Each row was made from one path, in order. Every step used is in the known rows, and no mark comes twice. Write each row's path.
(in the rows, 128 means zero)
Known rows:
tinun, vedo, zadel, kalafud, dadiv, rukit: [173 123 115 124 127 132 110  98 130 113 114 108  94 122  95 125 116 164
 147  82 132 140 138 127  65 123  88 114 150  77  91 199  76 118  98 145
 136  84]
kalafud, zadel, vedo: [157 146  85 139 114  95 157 150  98 119 112 153 165 160 143 109 197  94
 135 161 109 130  94 111 148 139 129 147 145 147  97 123 116 114 147 136
 113 171]
lasi, zadel: [123 150 132 147 152 146 156 116 138  65 104 127  94  92 125 133 175 136
 149 120 127 102 137 115 113  87  86 149 135 148 127 154 173  75 142 125
 112 137]
dadiv, kalafud: [148 119 123 144 110 106 136  94 100  91 134 106 135 205 119 117 142 133
 116 119 152 127  98 155 115  94 139 102 132 102 129 144 124 147 138 143
 126  80]
vedo, zadel: [115 155 115  92 144 142  96 132 131 129 128 118 117 164 165 112 154 169
  90  75 138 131 112 123 111 118 166 124 127 124  99 136 127 101 161 148
 136 112]
rukit, dadiv, vedo, zadel, lasi: [151 149 118  52 139 166  80 127 100 138  80 152 108 158 162 123 180 163
 139 156 126  99  97 165 137  72 163 103 128 123 197 153  92 164 158 163
 151 145]
defo, zadel: [ 79 135 141 129 104 141 148  99 100 146 152 168 105 130 111 169 162 108
 146 164 146 112 163 139 132 117 134 140 131 138 119 126 144 108 130 127
 108  97]
tusi, dadiv, defo, zadel, kalafud: [124 120 103 173 141 189 128 150  84 127 137 150  71 122  89 142 103 132
  91 156 180 161 145 131 106 127  89 179 119  88 132 168 125  74 141 130
  80  77]
kalafud, dadiv: [149 117 104  70 153 137 100 178 115 177 110 154 150 156 112 101  97 107
 127 163 136 111 125 135 131  96 107 107 144 115 167 160 136 128 126 126
 104 135]
kalafud, dadiv, vedo, zadel, lasi: [125 151  89  50 173 157  96 190 126 190  89 174 122 203 132  99 129 135
 127 141 133 102 118 142 144  62 137 109 131 133 211 153 120 121 129 155
 123 142]
vedo, zadel, defo: [ 95 145 119 101 148 150  80 133 115 136 131 123  90 183 148 124 148 177
  44  73  98 154 123 129 145 109 181 113 147 131  83 112 120  70 195 144
 127 116]
lasi, zadel, kalafud, dadiv, vedo: [149 152 113 145 150 155 126 129 118  76  91 140  73 123  84 129 139 151
 176 146 175  95 141 105 110  55  67 142 144 131 179 174 144  75 115 118
 115 131]
kalafud, dadiv, vedo, zadel: [130 135  77  48 168 169  93 202 125 204  93 173 121 183 128  86 104 119
 117 137 148  96 122 137 153  67 135 114 141 131 207 160 115 137 119 147
 118 123]
kalafud, zadel: [165 140 125 134 100  92 145 149 104 124 112 162 148 152 124 133 175 101
 102 158  90 149 106 121 149 132 132 138 156 116  93 102 110  78 151 116
 110 146]
defo, zadel, tusi: [ 48 155 129 154 106 168 149 105  96 139 150 173 120 134 103 172 127 107
 156 136 165  88 174 140 146 104 149 154 138 152 117 148 153  97 155 124
 109  95]
tinun, vedo, zadel: [143 129 130 120 146 126 137 101 144 120 117 114 103 116 131 123 160 135
 132  67 106 138 152 128  85 132 111 127 148  96  74 170  98 128 115 156
 151  90]
rukit, dadiv, defo: [175 111 110  89 119 154  89 118  59 145 102 131  95 102 135 118 155 147
 102 202 134 148  99 166  98 121 103 102 127  89 131 166 117 162 176 124
 128 145]
tinun, vedo, zadel, lasi: [138 150 143 120 153 111 143  83 145 100 113 116 105 142 138 138 197 155
 146  71  86 146 148 135  69 125 115 120 134  99  84 161 103 107 133 166
 161 116]
tusi, dadiv, kalafud: [150 112 115 154 149 162 131 151 117  85 126 120 136 178 114 113  97 122
 102 104 162 124 110 144 130  98 128 156 133  91 152 171 119 110 133 155
  88  58]
defo, zadel, tusi, dadiv: [ 52 152 123 161 121 193 148 129 101 130 145 176 123 132 100 168 106 102
 144 128 173  86 176 140 152 104 146 175 139 141 128 163 149  80 155 132
  90  77]
zadel, kalafud: [162 134 132 171 103 117  99  96 103  89 130 111  99 149  81 146 102 170
 159 141 184 141 130 108 102 122 111 129 129  98 135 138  98 116 104 113
 143 114]
rukit, dadiv, kalafud, zadel: [204 116 128  87  92 111  97 104  58  96  95 133 152 175 135 119 181 129
 118 186 125 116  73 175 128  84 139  90 159  80 131 159  98 158 175 138
 123 114]
tusi, dadiv, kalafud, zadel, defo: [157 114 116 159 137 148 131 162  96  85 120 142 134 199 104 120 115 114
  66 117 124 145 105 143 157  96 138 157 156  86 124 146 106  68 162 149
  75  68]
tinun, vedo, dadiv, kalafud, zadel: [187 123 152 148 111 113 172 112  97 115 120  89  99  99  95 129 139 101
 184 102 117 164 149 147 105 126  80 108 151  68  60 153  76 151 106 135
 163  89]
defo, zadel, vedo: [ 74 140 103 137 116 143 161 100  95 140 152 158 120 140 129 143 186 100
 181 167 162  95 152 130 131 123 129 148 121 171 125 147 150 146 127 148
 112 123]
rukit, dadiv: [172 114 132  71 119 145  84 117  90 124  99 133 135 109 140 124 147 138
 140 179 127 106 104 157 126 107 132 104 141 106 144 160 109 169 157 134
 134 138]
vedo, zadel, kalafud, dadiv: [147 154 106  94 137 140  64 134 107 127 121 117 109 193 125 110 120 188
 112 102 183 134 113 111  95  98 143 114 138  97 121 160 110  92 145 136
 136 106]
vedo, dadiv: [146 149 150 122 123 157 133 158  91 148 131  80 100  82 122 128  91 131
 183 120 155 160 140 135 137 132 113 108 116 110  97 115 110 143 129 114
 164 132]
tusi, dadiv: [136 118 119 142 161 178 126 174 136 111 121 137 132 125 119 120  87 118
 110 112 145 124 131 126 140 121 122 174 131 109 151 160 122  96 126 146
  89  91]
tusi, dadiv, vedo, zadel: [117 136  95 120 177 209 117 197 147 136 105 157 101 152 134 108  94 131
  99  85 157 109 128 126 162  93 150 179 126 124 193 159 101 105 118 167
 101  81]
kalafud, dadiv, defo: [152 114  82  87 152 145 105 180  85 198 114 153 110 146 106  96 106 117
  91 188 142 151 121 143 105 110  77 106 132 100 148 165 142 120 146 117
 101 141]
tinun, vedo, dadiv, rukit: [175 116 142 146 109 149 158 112 121 123 121  77  87  40  94 141  82 130
 195  95 113 161 148 146  91 149  64 107 133  85  75 171  73 147  83 131
 147 102]

Write each row's path:
[162 109  83  82 121 151  95 167 117 161 108 136 146 130 100 109  52 139
 124 160 129 114  92 150 113 106  91  95 137 114 166 183 118 111 117 123
  75 131]  kalafud, dadiv, rukit
[ 93 170 117 171 152 174 156 124 135  58 102 132 110  91 116 135 142 135
 159  92 147  78 149 115 126  75 102 163 142 159 126 174 180  61 169 121
 114 135]  lasi, zadel, tusi
[ 99 147 100 181 144 192 129 154 114  85 121 129 154 165 107 122  57 123
 123  72 180  89 130 141 151  91 153 169 142 118 141 190 131  97 166 142
 103  76]  zadel, tusi, dadiv, kalafud
[157 143 149 132 110 140 139 135  71 121 136  65 104 135 117 121 102 134
 175 111 173 160 119 154 129 108 120  90 119  91  98 125 105 157 135 124
 161  98]  vedo, dadiv, kalafud
[167 154  87 142 110 113 161 166  66 137 114 129 131 133 137 108 184  98
 145 169 127 165  96 119 141 148 106 136 134 131  74 117 111 118 156 126
 128 177]  kalafud, zadel, vedo, dadiv, defo
[134 147  72 142 142 159 152 151  73 147 130  82 102 100 146  90 140 124
 189 145 178 150 116 125 115 150  90 124  95 149 105 152 126 186 134 142
 154 171]  zadel, vedo, dadiv, defo
[168 120 141 150 131 144 164 120  98 150 124  88  62  51  97 130 122 115
 173 113 123 187 168 143  83 151  53 114 130  75  62 158  90 153 105 125
 166 110]  tinun, vedo, dadiv, defo
[ 88 152 103 172 154 201 126 170 128 103 118 139 154 128 110 126  50 119
 129  79 167  89 145 127 157 108 146 182 138 130 142 181 135  87 162 134
 103  99]  zadel, tusi, dadiv
[159 131 131 141 133 122 123  86 134 101 119 107  88 125 107 130 147 158
 149  73 134 142 154 117  72 129 104 128 149  82  79 176  84 123 105 149
 160  86]  tinun, vedo, zadel, kalafud
[131 150  88 132 141 152 150 149  95 135 130  82 131 110 152  94 135 117
 217 128 171 123 118 120 133 141 110 126 105 160 114 148 122 189 121 149
 158 168]  zadel, vedo, dadiv
[100 162 112 182 161 189 159 135 129  36  99 128 115 119 110 130 125 131
 147  83 164  77 142 123 129  61 103 177 144 141 137 196 175  52 171 133
  94 102]  lasi, zadel, tusi, dadiv, kalafud
[165 122 158 140 129 139 163 119 119 133 121  89  89  56 101 133 114 108
 198  96 117 158 172 136 102 142  73 116 141  85  74 155  83 159  93 132
 170 106]  tinun, vedo, dadiv
[114 118 103 160 150 193 140 162  93 139 136 156  79 117 104 137 113 119
  80 151 160 156 143 138 115 130  94 180 118  98 129 163 136  78 150 135
  74  80]  tusi, dadiv, defo, zadel
[ 69 168 160 131 113 117 158  73  99 122 145 169 110 171 122 191 215 135
 164 169 119 127 156 152 111 106 139 129 112 142 135 112 151  79 153 143
 122 131]  defo, zadel, lasi
[139 113  97 157 161 186 128 175 106 131 125 137  91 116 114 116  95 127
  71 134 150 165 127 133 113 136  93 172 116  93 134 165 126  87 149 135
  85  97]  tusi, dadiv, defo
[115 145  74  61 169 182  93 205 124 199  93 175 128 185 123  88  89 120
 123 124 155  82 127 137 162  63 142 121 145 139 206 172 118 130 131 145
 118 123]  kalafud, dadiv, vedo, zadel, tusi
[159 140 131 134  92 172 128 145  94 133 130  65  95  57 111 139  43 162
 179 117 148 164 106 150 121 143  98  93 109 111 100 139  90 130 116 111
 132 129]  vedo, dadiv, rukit
[150 152  95 103 138 145  64 135  91 137 123 117  91 189 122 108 124 191
  94 112 184 153 111 116  83 105 130 113 131  88 116 161 113  89 154 131
 133 109]  vedo, zadel, kalafud, dadiv, defo
[123 139 116 141 156 163 135 122 145 110 112 121 113 114 122 121 122 132
 131  41 124 119 162 128  98 122 120 152 152  96  81 194 101 109 132 159
 139  78]  tinun, vedo, zadel, tusi, dadiv
[ 89 146  97 103 155 179 104 161 134 169 107 160  65 182 138 119 134 150
  79  88 115 121 130 135 186  81 181 129 136 158 175 111  92 121 140 157
 135 114]  dadiv, vedo, zadel, defo
[167 127 123 120 140 125 113 104 129 120 114 115  94 132 103 121 137 149
 149  84 138 137 153 120  73 117  95 120 154  77  91 187  85 123 104 146
 150  89]  tinun, vedo, zadel, kalafud, dadiv
[136 158 119 124 127 136  77 109 113 102 129 103  98 182 133 126 136 198
 112  85 178 140 114 109  95 114 154 123 129 105 105 144 107  94 144 136
 146 101]  vedo, zadel, kalafud
[156 149 121 149 146 143 122 120 113  65 100 129  85 119  84 130 142 155
 173 146 171 104 140 104  96  67  64 139 145 122 152 179 156  67 127 112
 112 131]  lasi, zadel, kalafud, dadiv
[103 138 135 155 154 153 140 118 122  71 110 133  66 111 109 144 168 144
 101 117  86 126 150 121 145  78 102 140 155 155 110 128 167  42 179 121
 102 142]  lasi, zadel, defo
[149 110  97 152 128 191 120 162 138  97 121 119 128  97 109 133  40 150
 105 108 139 127  97 139 123 133 107 159 121 109 153 184 103  80 115 143
  60  88]  tusi, dadiv, rukit
[156 171 146 134 109  68 153 124 103  97 104 164 155 190 133 157 227 128
 121 165  66 163  96 132 128 122 138 128 136 120 108  87 119  48 175 132
 122 181]  kalafud, zadel, lasi
[126 138  96 135 169 205 108 186 139 122 106 152  91 162 120 115  85 146
 110  89 174 115 128 120 153  91 146 178 127 116 196 163  91 101 110 160
 106  76]  tusi, dadiv, vedo, zadel, kalafud
[176 127 115 131 121 124  78 132  94 126 119 129 114 168  70 124  81 155
 159 165 188 129 128 113 104  99  95 115 142  89 162 161 101 114 105 110
 128 120]  zadel, kalafud, dadiv
[128 118  90  89 139 151 115 165  71 206 126 172  98 148  96 114 122 108
 100 204 150 142 140 149 108 104  80 112 134 106 144 165 151 110 148 117
  93 125]  kalafud, dadiv, defo, zadel
[114 129  82  99 142 165 115 170  68 203 124 173 106 146  94 115 106 107
 101 191 161 129 144 150 113  99  87 121 137 110 143 174 153 103 161 115
  92 124]  kalafud, dadiv, defo, zadel, tusi
[166 150 134 149  96  61 154  93  81  70 117 130 153 249 124 137 211 134
 112 144 109 151  78 158 115  88 146 103 137  95 115 117 115  91 171 144
 123 117]  dadiv, kalafud, zadel, lasi
[139 144  74 140 119 163 145 143  96 123 129  70 126  92 142 102 102 138
 213 127 167 126  94 128 121 149 102 117  99 160 118 165 111 178 115 147
 135 166]  zadel, vedo, dadiv, rukit
[187 126 119  98  94 124  97 109  57  92  95 135 158 178 130 119 165 128
 125 173 136 104  78 175 134  79 147  97 162  87 129 170 103 152 187 136
 125 112]  rukit, dadiv, kalafud, zadel, tusi
[153 151  96  99 123 145  60 129 107 120 120 110 107 180 118 116  96 201
 109 100 178 135  95 119  88 104 135 108 133  97 123 171 101  86 139 135
 120 105]  vedo, zadel, kalafud, dadiv, rukit
[143 126 110  54 138 181  67 139  92 154  85 155  92 149 148 117 152 153
 106 153 118 102 106 163 165  74 169 104 147 124 179 148  85 164 166 155
 139 129]  rukit, dadiv, vedo, zadel, defo
[199 131 139  87  99 101 101  92  58  84  91 133 152 195 138 129 206 141
 130 189 114 123  69 179 115  79 144  85 148  82 139 154 102 143 187 146
 130 130]  rukit, dadiv, kalafud, zadel, lasi
[131 160  98 161 121 154 145 191 110 119  98 183 153 156 110 132 119  92
 107 123 124 114 120 122 185 106 150 178 161 127 130 136 104  59 162 127
  94 123]  kalafud, zadel, tusi, dadiv, vedo
[172 165 155 135 103 111 152 133  58 109 123  82 117 165 121 134 149 135
 172 129 141 177 105 158 127 105 124  91 123  85  88 105  99 116 157 126
 161 125]  vedo, dadiv, kalafud, zadel, lasi
[ 99 146  89 179 131 211 120 161 131  95 118 130 150 112 101 136  17 141
 127  76 165  92 120 136 146 115 137 171 132 132 143 199 123  77 153 134
  81  98]  zadel, tusi, dadiv, rukit
[111 134 112 158 154 180 142 149  92 127 133 155  82 135 111 149 136 131
  91 154 148 164 141 144 105 125  96 173 108 100 137 157 137  62 159 143
  82  97]  tusi, dadiv, defo, zadel, lasi
[103 140 145 160  86 133 128  76  82 120 155 157  87 147  78 179 142 137
 166 172 185 122 166 127 115 112 121 140 133 119 125 134 122  99 114 116
 118  87]  defo, zadel, kalafud
[124 147 136 139 110 172 146 144  48 178 146  99  48  73 108 144 115 130
 156 159 170 193 153 149 115 140  86 113 105  99  77 118 122 127 150 103
 148 122]  vedo, dadiv, defo, zadel
[ 80 155  89 169 160 219 131 186 135 122 108 159 135 136 108 125  46 114
 134  77 172  79 148 130 177  90 154 185 136 145 181 176 120 102 144 143
 109  98]  zadel, tusi, dadiv, vedo
[ 87 172  97 124 161 195  94 161 130 112 120 126 136 164 153 112 101 164
  89  39 166 105 123 120 131 104 177 160 135 126 108 174 131  74 185 153
 119  91]  vedo, zadel, tusi, dadiv
